Each row comes from the steps of one path. Every step used is in the known rows, and no mark comes twice. Write the path behind each row, first mark first.
Known rows
gagad > dimi > gizok > lefiv > volepev > molo > vata: -12.0 -23.2 41.2 -5.9 -6.7 -8.1 -73.1 14.5 39.0 49.3 -12.6 4.5 -4.0 -9.6
 -22.2 56.4 36.4 1.4 -26.1 -17.2 -16.7 29.4 -28.8 25.1 12.1
vata > molo > volepev > dimi > gizok: -45.3 13.9 -0.6 -4.2 -15.3 10.6 -26.5 -30.7 17.0 -38.9 23.7 -5.4 -1.2
 -49.5 -15.6 -48.3 -48.1 -6.6 15.9 -21.6 -71.2 36.8 11.8 -42.6 -50.3
bero > vata: -3.1 -8.3 21.3 -29.0 -8.8 -24.4 -71.4 6.6 38.7 18.7 -16.1 -67.7 6.3
 -31.7 7.0 -0.3 -31.5 -20.4 9.5 30.5 -38.9 -17.2 -2.0 -21.3 -2.1
lefiv > volepev > molo: 13.1 -0.5 23.9 22.4 34.6 25.2 -60.7 13.3 6.6 14.5 28.2 -73.2 -31.9 -19.3
 -1.4 16.1 3.0 -4.3 -17.4 38.8 -39.3 -5.3 34.1 -28.6 -0.6
bero > vata > molo: -19.0 -20.1 -6.6 -8.8 -21.5 -25.3 -56.9 23.6 32.8 -19.0 -31.2 -56.0 31.2
 -32.4 25.0 -17.3 -43.0 -28.8 10.5 8.5 -25.2 6.4 19.1 -9.6 6.7
refe > dimi > gizok > lefiv > volepev > molo: -8.3 -5.4 12.0 -59.2 1.8 38.5 -57.4 -16.6 35.5 10.7 41.4 11.4 -51.4
 -44.7 -38.1 56.7 38.0 13.6 -16.9 13.9 -48.8 21.6 -14.6 -2.6 -8.0
molo > volepev > lefiv: 16.4 6.7 26.2 4.9 24.9 34.3 -17.7 12.5 -26.9 -31.3 34.8 -30.9 9.6 -3.0
 -17.2 -38.8 -17.7 -34.2 34.4 36.4 -38.1 -22.6 11.9 -61.7 -21.2
gizok > lefiv: -22.4 -5.7 29.3 -16.4 36.4 -12.0 -33.5 14.2 9.9 -11.0 -4.4 -28.4 -19.5
 -3.4 -5.5 9.2 26.8 -8.6 35.6 41.6 -17.7 -22.3 -8.9 -11.4 20.0
molo > volepev: -1.0 14.6 28.1 0.2 26.4 -8.6 -29.8 3.8 7.8 -21.7 19.2 -28.7 -6.6 -11.0
 -10.8 -57.2 -3.5 -29.0 46.3 13.3 -44.5 -28.2 21.0 -44.4 -42.4
refe > dimi > gizok > lefiv: -25.6 3.1 29.2 -81.0 -3.6 9.4 -42.7 -18.3 32.9 -2.6 8.8 10.3 -46.8 -53.3
 -37.7 18.7 39.6 -4.1 13.2 17.7 -48.5 -2.4 -38.4 2.0 -10.1
bero > vata > molo > volepev > lefiv > gizok > dimi: 19.7 -19.8 -45.9 -27.1 -51.4 9.3 -16.4 43.9 24.4 -42.5 9.1 23.1 37.6
 -2.1 -13.4 -11.3 -47.0 -26.1 43.9 -57.4 1.4 44.0 25.4 -24.8 4.1
lefiv > volepev > molo > gizok > dimi > gagad: 13.2 19.0 30.9 40.9 3.1 37.9 -36.7 3.5 4.9 18.7 33.5 -39.8 -23.0 -19.4
 -53.7 15.7 32.2 6.9 28.6 -23.8 -54.2 -3.3 25.7 -3.7 -48.7
bero > vata > molo > gizok > lefiv: -22.0 -21.9 -12.5 -11.9 -54.4 -44.8 -25.1 45.6 22.5 -42.5 -37.6 -21.3
 57.6 25.5 0.1 0.8 -17.1 -21.2 24.7 -14.8 -15.4 6.6 -11.7 6.8 34.5
refe > dimi > gizok: -7.3 12.0 40.5 -63.4 -8.1 13.2 -50.7 -20.6 26.2 10.7 8.4 -34.2 -52.1
 -75.6 -37.1 -12.0 14.3 -15.1 -7.4 18.6 -71.2 -10.2 -15.9 -15.0 -32.1
gagad > dimi: -10.7 18.0 58.9 1.2 13.8 -20.5 -43.3 5.3 5.9 37.9 -24.6 -46.5 -10.1
 -38.2 3.2 -25.4 44.7 -25.0 39.5 17.3 -34.4 -13.8 3.7 1.3 -0.4
molo > vata > bero: -29.3 5.2 48.5 12.0 15.3 -47.0 -50.7 43.7 15.3 -23.9 -23.6 -51.9 -6.9
 10.8 -22.8 -25.6 18.5 -50.7 27.1 3.4 2.3 1.5 21.6 -24.0 -5.4
lefiv > volepev: -3.3 15.4 20.7 31.1 39.7 1.9 -41.7 -1.1 21.3 -4.4 37.8 -65.5 -35.2 -29.2
 -0.7 4.4 15.6 -8.0 -17.3 30.7 -39.4 -20.9 35.0 -39.8 -17.4
volepev > lefiv > gizok > dimi: 27.9 -4.7 15.2 -19.4 5.4 29.2 -16.1 36.5 -9.4 2.4 16.5 -37.3 -41.7 -12.2
 -32.8 23.6 4.9 -7.9 13.0 3.9 -9.5 5.6 8.5 -20.0 36.3
gizok > lefiv > volepev: -20.1 4.5 10.2 11.6 45.0 -6.0 -31.8 1.5 27.0 -18.5 38.6 -19.2 -28.9 -5.3
 -1.7 34.0 39.9 3.6 5.1 29.6 -17.1 -13.6 14.1 -25.3 3.1
gizok > dimi: -0.5 11.3 9.8 -13.2 16.5 -25.9 -34.0 0.2 0.3 -5.0 -2.0 -35.3 -47.0 -37.8
 -24.3 -20.8 31.1 -22.8 52.4 5.8 -20.3 -19.8 12.1 -13.7 -1.0
vata > molo > gizok > dimi > refe: -0.6 18.7 3.7 9.7 -56.4 -30.2 1.0 18.7 -27.6 -31.7 -6.7 -0.5 -24.7 -30.5
 -44.2 -68.2 -2.8 -15.9 37.7 -59.5 -32.6 -8.8 24.2 -14.3 -16.9
bero > vata > molo > volepev > lefiv > gizok: 13.7 -23.6 -14.5 -12.6 -37.0 28.7 -25.0 54.3 26.2 -35.3 11.7 -15.0 56.8
 8.8 9.4 -9.8 -74.1 -21.4 4.4 -22.4 -18.0 34.3 24.2 -35.2 3.1
vata > molo > gizok > lefiv: -25.6 -10.4 5.4 18.5 -17.9 -25.2 0.7 47.7 -11.5 -58.4 -24.9 -24.9 19.1
 28.8 -8.1 -20.9 16.3 -20.4 28.7 -2.5 -14.8 -5.8 3.1 3.1 34.5
molo > volepev > lefiv > gizok > dimi > gagad: 16.1 12.0 33.6 -2.3 22.3 74.5 -10.5 13.6 13.0 -1.2 48.9 10.9 -11.1 -18.9
 -48.5 -2.8 0.4 4.0 62.4 -25.2 -35.6 5.4 19.3 -28.3 -60.3
gagad > dimi > gizok > lefiv > volepev > molo: -20.9 -6.2 41.0 -25.3 5.4 25.5 -72.2 -6.4 29.1 46.6 3.6 5.2 -41.6 -33.9
 -25.0 41.0 42.6 16.4 -4.1 12.4 -40.8 31.4 -20.2 18.5 1.4

Write each row's path
-47.2 12.1 15.7 -42.1 3.9 5.9 -30.1 -45.0 28.3 -15.0 41.0 25.9 -18.3
 -23.7 -37.1 -0.6 -12.0 13.9 37.7 -2.3 -64.9 19.9 -30.6 -41.4 -39.4 | molo > volepev > dimi > gizok > lefiv
22.0 -7.7 -30.5 -39.3 -72.4 18.2 -13.4 27.4 14.3 -21.9 30.2 54.6 15.7
 -29.3 -28.4 -27.3 -68.6 -4.4 39.1 -79.1 -14.1 39.6 25.5 -36.6 -24.8 | bero > vata > molo > volepev > lefiv > gizok > dimi > refe
-31.1 23.9 18.3 6.7 11.5 21.1 -51.6 -52.6 36.6 16.2 57.4 -54.1 -53.0
 -67.0 -24.8 30.7 -18.9 25.6 -48.2 15.6 -82.4 19.0 6.9 -50.7 -36.2 | lefiv > volepev > dimi > gizok
-21.3 -12.4 -32.0 20.1 -45.9 -37.1 -23.5 30.8 40.9 -47.7 2.9 -12.9 48.8
 22.7 1.8 27.2 -5.2 -9.1 -7.1 -27.2 -16.3 16.2 11.0 -8.5 19.2 | bero > vata > molo > gizok > lefiv > volepev
-4.1 10.5 47.1 -6.9 28.3 35.6 -34.3 10.5 46.0 33.3 13.0 -30.7 -49.3
 -44.2 -34.0 15.8 19.6 18.2 45.1 -20.6 -34.8 0.9 19.5 7.6 -44.0 | lefiv > gizok > dimi > gagad
-26.7 25.5 3.7 34.8 -3.9 -20.5 0.0 -17.3 12.2 -12.7 55.3 -24.1 6.0 19.4
 -23.2 50.7 33.4 17.0 -1.5 -8.5 -47.4 8.2 -0.3 -43.4 13.3 | molo > gizok > lefiv > volepev > dimi
-55.3 28.5 32.0 35.7 56.0 42.4 -24.0 -49.8 46.3 16.3 71.3 -10.0 -4.0
 -37.9 -6.2 72.8 34.7 41.4 24.0 11.9 -57.3 10.8 9.9 -32.7 -50.2 | gizok > lefiv > volepev > dimi > gagad
-40.7 3.4 -43.5 26.0 -56.9 -38.5 -10.7 -1.3 41.0 -34.5 27.7 -6.8 63.5
 12.6 5.4 53.7 -11.1 9.0 -5.1 -41.9 -33.9 44.4 8.7 -25.9 23.3 | bero > vata > molo > gizok > lefiv > volepev > dimi
2.6 -16.6 -21.0 -5.0 -26.8 14.2 -32.1 25.7 0.9 -53.8 4.8 -15.1 70.4 -7.8
 12.5 -36.3 -62.6 -41.6 30.7 3.1 -24.8 11.8 18.4 -44.1 -10.2 | bero > vata > molo > volepev > lefiv
14.1 12.5 32.1 -33.0 -14.1 -0.6 -28.0 10.9 19.1 34.3 19.5 -4.1 -80.1
 -47.5 -41.7 -12.7 -3.4 20.5 22.4 -38.4 -28.7 -1.6 16.8 -19.3 -18.0 | lefiv > gizok > dimi > refe
-30.0 -12.2 39.4 -48.7 18.3 8.3 -56.4 -2.6 23.8 -3.4 -6.4 -22.6 -54.3
 -30.9 -31.5 6.4 -0.6 5.4 2.9 38.6 -41.7 -8.5 -35.3 -3.8 -3.6 | dimi > gizok > lefiv
-14.9 -19.2 22.0 -26.4 22.8 39.5 -73.6 -1.3 26.3 9.7 24.1 -22.4 -59.8
 -22.1 -29.3 46.0 0.0 20.1 -27.2 36.5 -44.1 15.6 -13.1 -5.9 -1.2 | dimi > gizok > lefiv > volepev > molo
-9.6 26.9 75.4 -10.5 -6.6 -10.7 -41.4 -10.7 -2.8 59.3 -4.8 -14.3 -33.7
 -64.6 -14.0 -43.8 21.2 -4.1 32.5 -2.3 -51.3 -16.8 4.4 -14.5 -32.3 | gagad > dimi > refe
-34.4 10.8 36.1 -18.3 9.9 1.0 -54.0 -22.0 44.0 29.2 11.9 13.7 -45.5
 -44.5 -25.0 29.7 55.9 12.0 -3.9 5.4 -39.7 15.5 -19.8 7.3 -18.9 | gagad > dimi > gizok > lefiv > volepev
-22.9 11.1 7.9 -50.2 4.7 16.0 -39.8 -32.1 50.0 -7.6 48.9 19.2 -55.3
 -53.3 -36.9 43.3 51.8 7.3 -17.3 4.6 -49.7 5.3 -13.8 -12.3 -25.8 | refe > dimi > gizok > lefiv > volepev
-42.7 14.4 -23.5 56.7 -18.1 -19.7 16.8 0.8 5.2 -50.9 40.2 -11.8 29.1
 17.9 -4.8 32.0 22.9 10.7 -2.0 -30.0 -32.4 32.2 21.4 -30.3 22.0 | vata > molo > gizok > lefiv > volepev > dimi
-51.6 3.1 27.0 -43.2 8.7 7.5 -44.3 -36.7 23.9 9.7 17.5 -18.3 -38.9 -39.3
 -27.9 33.3 -6.3 21.6 2.4 27.2 -59.0 18.7 -40.1 -22.9 1.5 | volepev > dimi > gizok > lefiv
-40.0 -18.9 30.5 -14.4 4.4 -2.4 -78.8 30.8 36.6 -16.6 4.5 -0.6 -39.1
 13.2 -49.5 41.2 17.2 -9.7 -13.8 -2.4 -2.0 48.6 -5.3 -4.9 -4.0 | dimi > gizok > lefiv > volepev > molo > vata > bero
29.0 -2.1 31.0 -3.6 13.9 47.3 -12.0 41.2 -1.4 -13.8 40.2 -30.0 -3.1 13.7
 -18.8 -14.2 -30.4 -11.8 9.2 12.5 -31.6 -2.0 17.0 -53.4 -5.7 | molo > volepev > lefiv > gizok
18.1 4.8 -9.4 -8.4 -34.3 37.1 13.0 30.0 -18.9 -38.5 42.2 50.9 -19.0
 -23.3 -37.3 -48.1 -35.3 -4.8 39.6 -66.2 -12.0 28.9 41.1 -41.5 -25.3 | vata > molo > volepev > lefiv > gizok > dimi > refe
-12.7 -8.9 -18.5 -8.3 -26.9 -27.5 -43.7 16.3 36.8 -43.7 -9.6 -12.1 51.8
 -17.0 16.1 -52.3 -47.5 -37.4 44.4 -19.3 -28.6 8.0 27.6 -28.9 -33.9 | bero > vata > molo > volepev
-15.8 3.1 1.2 23.1 11.1 -8.9 -15.0 20.3 4.6 -61.1 3.0 -16.1 17.5 -11.5
 8.2 -73.7 -14.5 -37.3 46.7 -6.4 -26.9 -5.4 42.7 -32.1 -33.7 | vata > molo > volepev
26.6 0.8 17.9 -8.0 -27.0 -15.9 -32.3 32.8 -30.9 4.4 -17.3 -53.3 -22.8
 5.2 -49.9 -22.5 17.9 -23.5 44.0 -7.1 -32.4 -10.5 0.8 -2.4 23.6 | volepev > molo > gizok > dimi
25.2 5.7 28.2 36.4 -5.8 12.9 -41.4 30.7 -10.2 6.5 22.2 -83.0 -13.5 14.2
 -27.4 6.2 1.9 -7.0 -22.9 14.3 -51.2 -10.3 24.3 -28.0 5.8 | lefiv > volepev > molo > gizok
-24.9 29.9 11.1 37.8 28.1 1.6 -29.5 -35.9 19.4 10.2 62.7 -60.9 -20.4
 -39.0 2.9 32.7 8.8 12.1 -15.8 14.5 -56.6 8.4 31.5 -57.1 -16.4 | lefiv > volepev > dimi
17.0 -7.7 -26.6 1.8 -14.2 28.6 13.1 46.6 -9.3 -60.2 21.5 20.0 0.8 2.7
 -23.0 -30.8 -14.9 -23.9 46.8 -44.9 0.5 31.0 37.9 -26.9 4.1 | vata > molo > volepev > lefiv > gizok > dimi
-47.5 -6.2 47.6 -12.3 -11.4 -16.3 -77.5 23.4 40.1 21.6 -17.9 29.2 -22.3
 3.5 -45.7 37.4 59.7 -16.6 11.2 -26.4 1.3 62.5 -13.0 22.0 -3.8 | gagad > dimi > gizok > lefiv > volepev > molo > vata > bero
-59.4 23.8 7.5 72.0 5.3 26.3 12.3 -14.7 24.3 -29.7 49.8 -5.8 38.3 -3.8
 -9.9 44.5 25.5 29.7 16.4 -32.1 -53.5 29.8 21.9 -18.0 -32.8 | vata > molo > gizok > lefiv > volepev > dimi > gagad
-22.0 0.0 -13.8 48.3 -8.8 -17.5 2.6 35.8 7.1 -64.4 15.5 -16.1 13.9 27.8
 -8.5 6.9 30.2 -8.7 -2.2 -14.7 -14.2 3.5 24.9 -12.0 19.7 | vata > molo > gizok > lefiv > volepev
0.2 -20.6 13.0 -38.9 -10.9 5.0 -58.7 4.5 44.7 13.8 25.0 10.0 -12.4 -18.6
 -34.9 70.8 33.9 -3.6 -38.7 -16.7 -26.0 21.5 -24.0 3.6 4.5 | refe > dimi > gizok > lefiv > volepev > molo > vata
-16.8 20.4 42.7 2.0 38.1 21.3 -39.1 -15.6 21.5 15.9 6.4 -31.5 -35.7
 -60.0 -30.7 -10.4 32.4 -4.7 67.7 3.6 -42.6 -22.8 12.7 -1.3 -57.8 | gizok > dimi > gagad
-17.8 41.1 32.3 -4.5 -3.6 0.1 -16.1 -47.9 -1.1 10.8 64.1 7.4 -12.8 -46.8
 -21.9 -46.5 -31.1 10.3 43.3 -20.2 -72.8 -4.2 15.9 -77.1 -69.6 | molo > volepev > dimi > refe
30.2 11.4 -2.1 23.4 -19.2 -8.5 -30.7 19.2 -10.9 -0.3 22.7 -44.6 -32.3
 3.2 -49.5 6.2 30.0 -12.9 12.6 -21.9 -34.1 -1.1 23.1 -15.2 7.6 | lefiv > volepev > molo > gizok > dimi
